What can hang from each mark:
T: E Z
K: J N
B: J N
M: Z
L: J M
N: B K Z
E: J M
J: F K P Z

Known rows, with every way that one mark hangs from another:
T{E}: 8.4  -7.6  -10.4  48.6  -33.8  -35.5  -19.2  7.2  16.4  -33.0  -42.7  -29.9  4.9  -14.5  -2.9  14.6  26.5  -6.1  -12.1  -7.5  14.6  24.9
J{F K{N{Z}} P}: 5.7  26.2  21.4  1.5  16.9  -6.0  -26.5  53.0  32.7  3.4  31.9  13.3  -7.0  10.0  30.4  -8.2  -35.2  1.2  10.7  -11.7  -15.1  8.5
B{N{K{J{F P}} Z}}: -29.0  -3.1  3.4  -23.8  7.3  -4.6  3.2  3.9  25.3  24.1  47.7  25.5  10.0  -18.3  19.6  -8.4  -11.2  -14.4  13.9  -5.6  -12.5  -16.8
T{E{M}}: 15.9  -10.2  24.6  50.1  -19.3  -23.9  -12.2  -31.6  -0.2  -25.1  -38.2  -33.7  -20.8  4.7  -19.6  22.9  34.2  8.2  -12.8  2.1  17.2  18.2
J{F}: 18.6  14.5  -11.9  58.5  4.2  -53.7  -32.9  20.5  -11.1  -13.3  -26.9  0.6  -0.5  -1.6  6.1  17.2  10.5  -4.9  -11.6  -18.4  26.7  -3.8
E{J}: 20.0  13.6  -26.7  26.5  -29.0  -31.7  -8.3  -0.1  -15.7  -10.9  -44.8  -0.8  4.9  14.5  6.0  16.1  36.9  -6.9  -5.5  0.3  20.7  28.4
T{Z}: 4.8  7.7  -33.1  21.6  -33.5  0.5  8.0  4.8  5.6  -18.0  -42.8  -15.3  11.9  -17.0  -9.3  -1.7  32.9  -12.0  -5.6  -14.6  23.0  9.1
L{J{F K{N{B}} P Z} M}: -7.1  0.0  39.8  -29.9  37.5  24.3  -1.6  -11.2  -24.1  18.2  26.1  1.6  -18.8  16.0  -13.5  4.0  -44.9  22.2  13.5  13.2  -12.6  -30.0
B{N{K{J{Z}}}}: -28.6  -11.7  -24.9  -28.0  -13.2  26.1  31.0  -0.8  18.2  13.7  17.6  -1.8  30.1  -11.1  -33.0  -30.9  -14.0  -17.7  3.8  13.5  2.4  -3.1
K{J}: -3.7  -5.0  -20.9  12.8  -29.8  -12.4  2.9  -12.5  -6.4  -4.7  -31.7  14.2  17.0  -27.5  -9.3  6.5  16.5  -1.2  -10.3  -15.7  17.3  12.7
N{B Z}: 11.3  2.7  -47.8  6.4  -21.2  3.5  -2.5  -15.0  3.2  -29.0  -27.5  1.0  10.3  -34.7  -2.7  -20.9  33.9  -12.0  -2.8  -11.7  -2.0  14.8
N{B K{J{F P}} Z}: -19.8  -21.1  -17.0  -33.1  6.0  16.7  5.0  -8.6  -1.8  9.5  24.9  27.6  11.1  -39.0  28.2  -6.1  19.7  -6.4  19.4  -15.3  -33.8  -13.9
J{K Z}: 5.5  20.2  -14.3  7.6  -0.9  13.8  1.5  44.9  19.7  -12.7  -0.7  -16.2  17.1  16.2  -20.8  -20.1  -32.5  6.7  -18.3  -0.3  8.1  18.4
T{E{J{F K{N{B}}} M} Z}: 5.1  -16.8  22.7  -0.2  -25.6  18.3  -0.5  -10.6  -8.5  1.4  -24.9  -43.6  -39.2  25.3  -6.0  38.2  51.2  14.0  6.4  18.4  -25.2  -2.5
L{M{Z}}: 30.0  -2.6  7.4  27.0  9.9  -23.4  1.7  -50.7  -24.2  -10.1  -39.9  -12.6  -5.6  1.6  -32.3  3.6  0.9  12.9  -18.5  -13.5  23.0  0.2
N{K{J{F}}}: -11.0  -19.5  -17.5  14.9  -8.5  -10.8  -9.7  2.7  -21.8  7.5  -9.7  21.4  6.8  -18.2  0.4  16.6  8.1  -0.9  7.2  -11.0  -5.6  -5.5
B{N}: 2.4  18.9  -16.4  35.1  -20.9  -31.3  -15.0  10.1  22.5  -21.3  -17.5  11.7  4.8  -7.1  -8.4  -8.7  4.2  -23.4  -16.7  3.8  35.5  12.2
N{K Z}: 2.5  -6.0  -39.5  4.2  -19.7  17.7  0.0  0.4  5.0  -19.5  -11.7  5.0  10.7  -14.6  -4.1  -20.1  9.3  -10.4  14.9  -2.6  -15.5  25.8
E{J M{Z}}: 42.0  6.4  9.3  25.4  6.5  -24.2  9.3  -49.8  -30.3  3.5  -41.4  -26.1  -11.7  38.5  -19.6  12.9  44.3  11.9  -21.2  -2.2  26.4  11.8
K{J N}: -1.6  -9.0  -14.3  2.5  -32.7  -0.6  1.6  -7.3  0.6  1.7  -28.7  16.4  13.0  -26.9  -11.6  -4.3  10.8  -10.3  6.8  -9.2  8.6  16.0
N{B K{J{F P Z}}}: -18.8  -19.7  -8.8  -33.3  23.8  16.7  15.7  8.0  -3.0  16.7  31.2  6.2  23.7  -19.3  11.1  -14.0  3.9  -7.7  12.9  -5.5  -17.3  -27.3
N{B{J{F P Z}} K}: -11.8  -15.7  -13.2  -8.2  27.9  -5.7  6.0  17.3  -2.8  1.4  34.0  -1.7  2.3  -6.6  21.7  -8.1  -10.8  -19.4  1.0  17.8  -8.6  -35.1

Rows:
-9.2  6.5  1.1  -21.2  5.9  0.7  25.3  6.5  17.0  16.0  11.8  -8.8  34.6  -11.4  -1.7  -19.1  -6.8  -3.5  -5.0  -15.5  16.9  -2.3 -> K{J{P Z}}
-18.3  -31.2  -52.4  -37.2  -32.2  46.6  20.5  -31.3  -7.5  -8.7  -9.7  22.1  17.9  -49.4  -8.1  -20.4  30.6  -7.6  15.1  -5.3  -35.2  11.6 -> N{B K{J} Z}
-18.3  -30.6  -45.4  -38.4  -14.2  47.5  32.8  -14.3  -8.4  -1.3  -3.8  0.1  30.2  -31.2  -24.7  -27.0  15.3  -9.1  7.8  4.7  -19.1  -0.6 -> N{B K{J{Z}}}
7.1  7.0  54.2  11.3  45.5  -20.5  -13.9  -20.3  -31.5  15.7  7.6  4.1  -22.4  26.7  -1.9  32.3  -43.0  40.1  -19.9  -12.3  10.1  -24.2 -> L{J{F K P} M{Z}}
31.9  23.1  57.1  15.8  43.7  -28.7  -12.6  2.0  -13.1  19.2  12.1  -7.8  -27.0  63.9  19.7  28.8  1.5  28.7  -25.6  -4.4  10.6  -4.2 -> E{J{F K P} M{Z}}
-6.5  8.9  47.0  -15.0  22.2  9.1  -15.5  -16.8  -17.4  21.4  23.6  14.8  -28.6  15.1  -0.4  19.1  -48.5  28.4  21.5  0.1  -16.5  -11.4 -> L{J{F K{N{Z}} P} M}
-6.2  13.8  18.4  -0.7  9.6  -15.3  -19.9  42.5  25.5  8.6  39.2  14.4  -18.2  3.4  34.0  4.2  -47.3  -2.2  -1.3  4.5  -13.5  -8.4 -> B{J{F K{N{Z}} P}}
0.9  -1.6  -8.1  -2.6  6.8  -25.2  -12.5  1.3  8.6  -0.6  18.1  9.7  -11.4  -27.9  35.1  -5.5  2.9  -23.0  8.3  1.7  -7.2  -25.0 -> K{N{B{J{F P}} Z}}
-8.7  9.6  12.0  -20.2  29.1  19.9  -8.6  37.2  1.7  9.8  29.7  -1.3  3.4  11.3  8.5  -10.4  -31.0  3.6  5.0  6.3  -6.4  -17.7 -> L{J{F K{N{B}} P Z}}
8.5  -0.3  44.5  23.2  -3.9  -34.9  3.6  -20.8  -4.1  14.5  -18.1  -54.5  -26.0  32.5  18.6  49.9  62.4  9.1  1.7  -3.4  11.9  -12.3 -> T{E{J{F P} M} Z}
6.2  5.1  -22.2  -16.7  -6.7  42.0  3.1  35.8  20.4  -18.4  -0.1  -6.4  10.6  0.0  -19.8  -36.6  -18.4  -7.7  -0.6  12.9  -12.9  15.8 -> J{K{N{B}} Z}
-3.9  5.8  26.3  -9.6  21.2  0.6  19.6  -42.8  -24.9  13.1  -0.6  -14.9  2.5  12.3  -26.3  2.1  -22.8  16.0  5.7  3.4  24.3  -13.4 -> L{J{P Z} M}
7.3  26.8  29.0  1.3  35.9  -4.6  -15.8  70.7  31.7  10.2  38.9  -8.7  6.2  28.9  14.6  -15.8  -50.2  -0.7  3.0  -1.5  -0.4  -4.0 -> J{F K{N} P Z}
-21.3  -7.9  -29.4  -2.7  -8.6  2.8  19.9  8.6  20.6  -2.0  21.7  -9.4  8.5  1.9  -22.9  -25.4  -28.5  -29.0  -8.0  36.3  10.9  -12.6 -> B{J{Z} N{K}}
13.9  26.5  41.1  -18.0  19.9  17.2  16.1  9.2  5.4  14.5  20.8  -14.7  -11.5  63.4  -1.5  1.5  -9.0  19.9  -8.8  18.3  5.2  16.1 -> E{J{K P Z} M}
-21.0  -14.0  -13.5  -36.8  -14.4  29.9  19.0  -8.1  16.0  7.6  19.6  26.0  21.4  -29.3  15.6  -16.5  4.6  -5.4  19.7  -10.7  -24.4  15.8 -> N{K{J{P}} Z}
-8.8  -0.8  31.5  -29.5  20.1  23.7  -12.0  -27.8  -22.6  9.8  20.7  23.8  -30.8  -2.5  2.3  13.8  -30.1  23.5  20.6  3.1  -28.1  -17.9 -> L{J{F K{N{B Z}} P} M}
15.8  21.7  43.9  1.4  0.6  2.8  -5.5  2.0  -1.9  1.9  2.8  19.9  -29.4  51.1  18.5  23.9  6.7  19.0  -10.6  16.1  5.1  30.3 -> E{J{K P} M}
-10.7  -29.8  -46.7  7.3  -29.6  10.5  -0.4  -11.5  -14.6  -30.3  -18.7  27.7  -8.5  -29.8  5.5  0.6  17.3  -21.0  -5.0  24.7  -9.6  1.8 -> N{B{J} K}
